Every row comes from one small tree of marks. The marks that hang from a mark follow it in brackets, in alphabetical order. Every link used is in the known rows. Which tree was each row made from?
Known rows:
X{B{M} N{L}}: [ 2.534  2.335 -2.888  0.743  0.547  3.019 -2.779  4.191  1.418  3.160
  0.272 -0.795  1.420  1.676  2.083  0.937 -4.527  5.915]
X{B{M T}}: [ 1.962  4.537 -4.898  0.178  1.420  1.499 -0.658  4.723  1.274  2.967
  1.879 -0.669 -0.297  0.696  0.028 -0.815 -1.936 -0.541]
N{X}: [ 2.254  0.062 -0.321 -0.843 -0.766  2.451  0.423  0.375  0.700 -0.105
  0.030  1.226  0.759 -0.245 -0.186  0.210  0.158 -0.428]
E{B{M T}}: [ 1.816  5.130 -3.637  0.004  2.682  0.072  3.595  3.716  4.265  1.812
  2.428  0.185 -0.019 -0.925  1.588 -0.987 -2.875  0.134]
E{B{T}}: [ 0.588  3.127 -2.345  0.476  2.470  0.441  4.115  1.266  2.973 -0.603
  1.259 -0.229 -1.163 -0.252  0.474 -0.169 -2.162  0.133]
M{B{J T}}: [ 2.715  1.881 -1.122  2.698  3.410  0.919 -0.051  3.098 -1.430 -0.025
  0.804 -0.867 -1.346 -0.171  0.053 -0.826 -2.134 -0.209]
H{N{M X}}: [ 1.816  0.052  0.548 -2.690 -0.986  3.355  0.997  0.961  0.790  0.082
  2.627  2.599  1.735 -0.146 -2.036  4.520 -1.122 -2.564]
N{X{B{J M}}}: [ 3.394  0.607 -4.515  1.082  0.194  4.008 -3.988  5.991  2.876  2.939
  1.708  0.331 -0.006  1.084  0.529 -1.610 -1.804 -1.140]
X{N}: [-0.155 -0.834  0.880  0.760 -0.434  0.969 -0.489 -0.460 -0.596  0.068
 -0.319 -0.379  0.862 -0.230 -0.644  0.580 -0.938  4.623]
X{B{J}}: [-0.299 -1.594 -2.707  2.069  1.310  1.867 -4.157  3.572  1.040  0.956
  0.080 -1.508 -2.043  1.802 -0.107 -1.214 -1.599 -0.653]
E{B{J T}}: [ 0.805  2.021 -3.159  1.965  2.724  1.504  1.448  3.175  3.537 -0.503
  1.225 -0.295 -2.648 -0.140  1.113 -1.537 -1.915  0.258]
X{N{L M{B{T}}}}: [ 4.977  4.469  0.419  0.152  2.835  3.849  1.047  2.647 -3.033  0.554
  2.175  0.001  1.445  0.412 -0.906  2.128 -5.059  5.311]
B{M}: [ 1.319  2.147 -1.500 -0.444  0.048 -0.269 -0.341  2.331  1.145  2.046
  1.410  0.328  1.081 -0.505  1.047 -0.637 -0.325  0.066]
N{L}: [ 1.930  1.592 -0.135 -0.388 -0.055  1.738 -0.142  0.423  0.074  0.253
 -0.832  0.220 -0.127  0.959  2.600  0.731 -1.134  1.985]
V{E{B}}: [-0.989 -0.185 -1.793  0.085  1.723 -0.908  2.277  0.771  4.155 -1.482
  0.476 -2.135  0.388 -0.727 -0.313  4.279 -4.551 -0.309]
H{N}: [-1.296 -1.113  0.744 -1.189 -0.699 -0.224  1.030 -0.408  0.814  0.118
  0.095  0.593  0.662 -0.308  0.738  4.020 -1.043 -0.922]
X{N{L M{B{J}}}}: [ 3.998  0.479  1.178  2.283  2.895  4.183 -2.981  3.454 -1.816  0.309
  1.541 -0.379  0.421  1.274 -0.334  1.131 -4.541  5.045]
E{B}: [-0.650  0.205 -0.942  0.349  2.284 -0.249  2.271  0.949  3.956 -0.742
  0.629 -0.549 -0.261 -0.103  0.708  0.180 -2.631 -0.078]
H{N{L M{B{T}}}}: [ 3.938  4.557  0.375 -1.364  3.079  2.719  2.551  2.333 -1.599  0.356
  2.397  0.862  0.790  0.408  0.698  5.141 -4.913 -0.287]
V{E{B{J M T}}}: [ 1.820  3.933 -5.400  1.232  2.702  0.544  1.006  5.087  4.916  0.923
  2.642 -1.573 -1.238 -1.903  0.876  1.860 -4.481  0.090]
V{E{B{M}}}: [ 0.298  1.864 -2.923 -0.084  2.037 -1.235  1.899  2.815  5.053  0.403
  1.691 -1.816  1.375 -1.518  0.772  3.443 -5.299 -0.208]
M{B}: [ 1.028 -0.019  1.381  1.101  2.791 -0.556  0.770  0.644 -0.993 -0.135
 -0.178 -1.016  1.318  0.247 -0.070  0.713 -2.793 -0.327]
X{B{T} N{M}}: [ 1.346  2.640 -2.434  0.184  1.112  4.009 -1.011  3.120 -1.361  1.062
  2.497 -0.626 -0.409  1.092 -3.909  0.769 -2.795  2.801]

Which tree is each row?
[ 1.882  1.191 -1.339 -0.037  0.902  4.559 -2.738  2.914 -0.584  1.147
  1.048 -0.678  0.304  2.405 -1.345  2.012 -4.197  4.668] | X{B N{L M}}
[ 4.648  0.905 -3.069  0.409  1.019  7.112 -4.328  5.137  1.168  1.390
  1.913  0.833 -1.395  2.760 -0.422  0.384 -2.534 -0.341] | N{L M X{B{J}}}
[ 2.420  1.655  0.687 -0.565 -0.044  3.938 -1.153  1.226 -1.147  0.386
  1.397  0.678  0.896  0.437 -0.480  1.891 -2.322  5.253] | X{N{L M}}
[ 7.555  5.515 -0.419 -1.020  2.655  5.593  1.957  3.172 -1.660  0.272
  2.466  1.439  1.148  0.662 -0.405  1.816 -3.728 -0.086] | N{L M{B{T}} X}
[ 3.684  2.339 -3.574 -1.561 -0.243  4.310 -0.945  4.323  3.521  2.982
  0.841  1.156  2.286  1.652  3.519  4.417 -4.308  0.258] | H{N{L X{B{M}}}}
[ 0.533  2.913 -3.062 -0.024  2.274 -0.194  3.863  1.167  3.255 -1.479
  1.162 -2.177 -0.705 -0.945 -0.559  3.950 -4.369  0.149] | V{E{B{T}}}
[ 3.733  5.195 -4.442  0.593  0.829  3.871 -1.233  4.759  0.634  3.350
  1.075 -0.596  0.692  1.219  2.046  0.656 -4.284  6.521] | X{B{M T} N{L}}
[ 1.530  5.015 -4.422 -0.470  2.406 -0.476  3.226  3.704  4.433  0.722
  2.342 -1.461  0.628 -1.845  0.436  3.204 -4.862 -0.125] | V{E{B{M T}}}
[ 1.256  0.233 -1.509  0.963  0.290  3.396 -2.369  2.079  0.225  1.056
 -0.909 -1.383  0.359  2.138  1.227  1.729 -3.978  6.123] | X{B N{L}}
[ 2.645 -0.298 -2.779  0.847  0.799  5.749 -4.499  4.918  1.208  0.952
  2.670  0.519 -1.253  1.731 -2.942 -0.430 -1.430 -2.589] | N{M X{B{J}}}
[ 3.179  1.043 -1.782 -2.332 -0.048  5.804 -0.978  3.361  1.657  1.270
  1.816  1.481  1.311  2.134 -0.069  5.553 -4.246 -1.480] | H{N{L M X{B}}}
[ 0.447  1.883 -3.810  1.626  2.486  0.789  1.412  2.817  3.902 -1.298
  1.370 -2.513 -1.988 -1.269 -0.074  2.458 -4.026  0.025] | V{E{B{J T}}}
[ 0.366  0.694 -3.697  1.534  2.351 -0.268 -0.560  4.626  5.658  0.950
  2.152 -1.905 -0.318 -1.360  1.145  2.289 -4.711 -0.184] | V{E{B{J M}}}
[ 2.345  2.508 -3.745  2.542  0.584  5.375 -3.328  4.258  0.207  1.220
 -0.290 -1.470 -2.053  1.897  1.526 -0.126 -3.330  6.584] | X{B{J T} N{L}}
[ 0.754 -0.589 -3.442  2.641  0.800  2.439 -5.156  5.378  1.985  3.024
  1.220 -1.253 -0.026  0.686 -0.063 -0.934 -2.899  3.849] | X{B{J M} N}
[ 3.261 -0.187  1.634 -1.379  1.793  2.878  1.597  1.500 -0.421 -0.089
  2.551  1.725  2.833  0.052 -2.386  5.284 -3.778 -3.173] | H{N{M{B} X}}
[ 3.613  1.627  2.118  0.566  2.438  3.233 -0.396  2.010 -2.410  0.202
  1.367 -0.516  2.125  0.857 -0.750  2.640 -5.228  4.880] | X{N{L M{B}}}
[ 2.992  4.369 -2.807 -0.105  1.265  5.483 -1.397  3.869 -1.321  1.501
  1.889 -0.471 -0.497  1.852 -1.390  1.643 -3.774  5.116] | X{B{T} N{L M}}
[ 5.513  5.348 -3.747 -1.471  0.938  7.059 -0.201  4.156 -0.143  1.236
  2.456  1.125 -0.467  2.031 -0.776  1.306 -2.823 -0.317] | N{L M X{B{T}}}
[ 0.950 -0.228  2.071 -0.859  2.747  0.439  1.285  1.403 -0.936 -0.044
  2.466  0.513  1.982 -0.095 -2.021  4.954 -3.897 -2.893] | H{N{M{B}}}
[ 4.598  4.645 -5.288 -0.435  0.646  3.934  0.104  4.790  2.045  2.925
  2.102  0.812  0.716  0.376  0.127 -0.759 -2.015 -0.748] | N{X{B{M T}}}
[ 2.706  1.487  1.741 -1.217  2.743  1.929  0.861  1.851 -0.742  0.166
  1.831  0.456  1.910  0.881  0.802  5.740 -5.181 -0.682] | H{N{L M{B}}}
[ 2.660  1.345 -3.694  2.448  0.551  4.113 -4.894  5.992  1.800  3.216
  0.409 -0.876 -0.143  1.819  2.542 -0.391 -3.899  6.240] | X{B{J M} N{L}}
[ 3.635  1.111 -2.651 -0.484  0.206  5.133 -1.724  2.627  1.755  0.995
 -0.676  0.408  0.404  2.543  1.620  1.109 -2.843  1.009] | N{L X{B}}
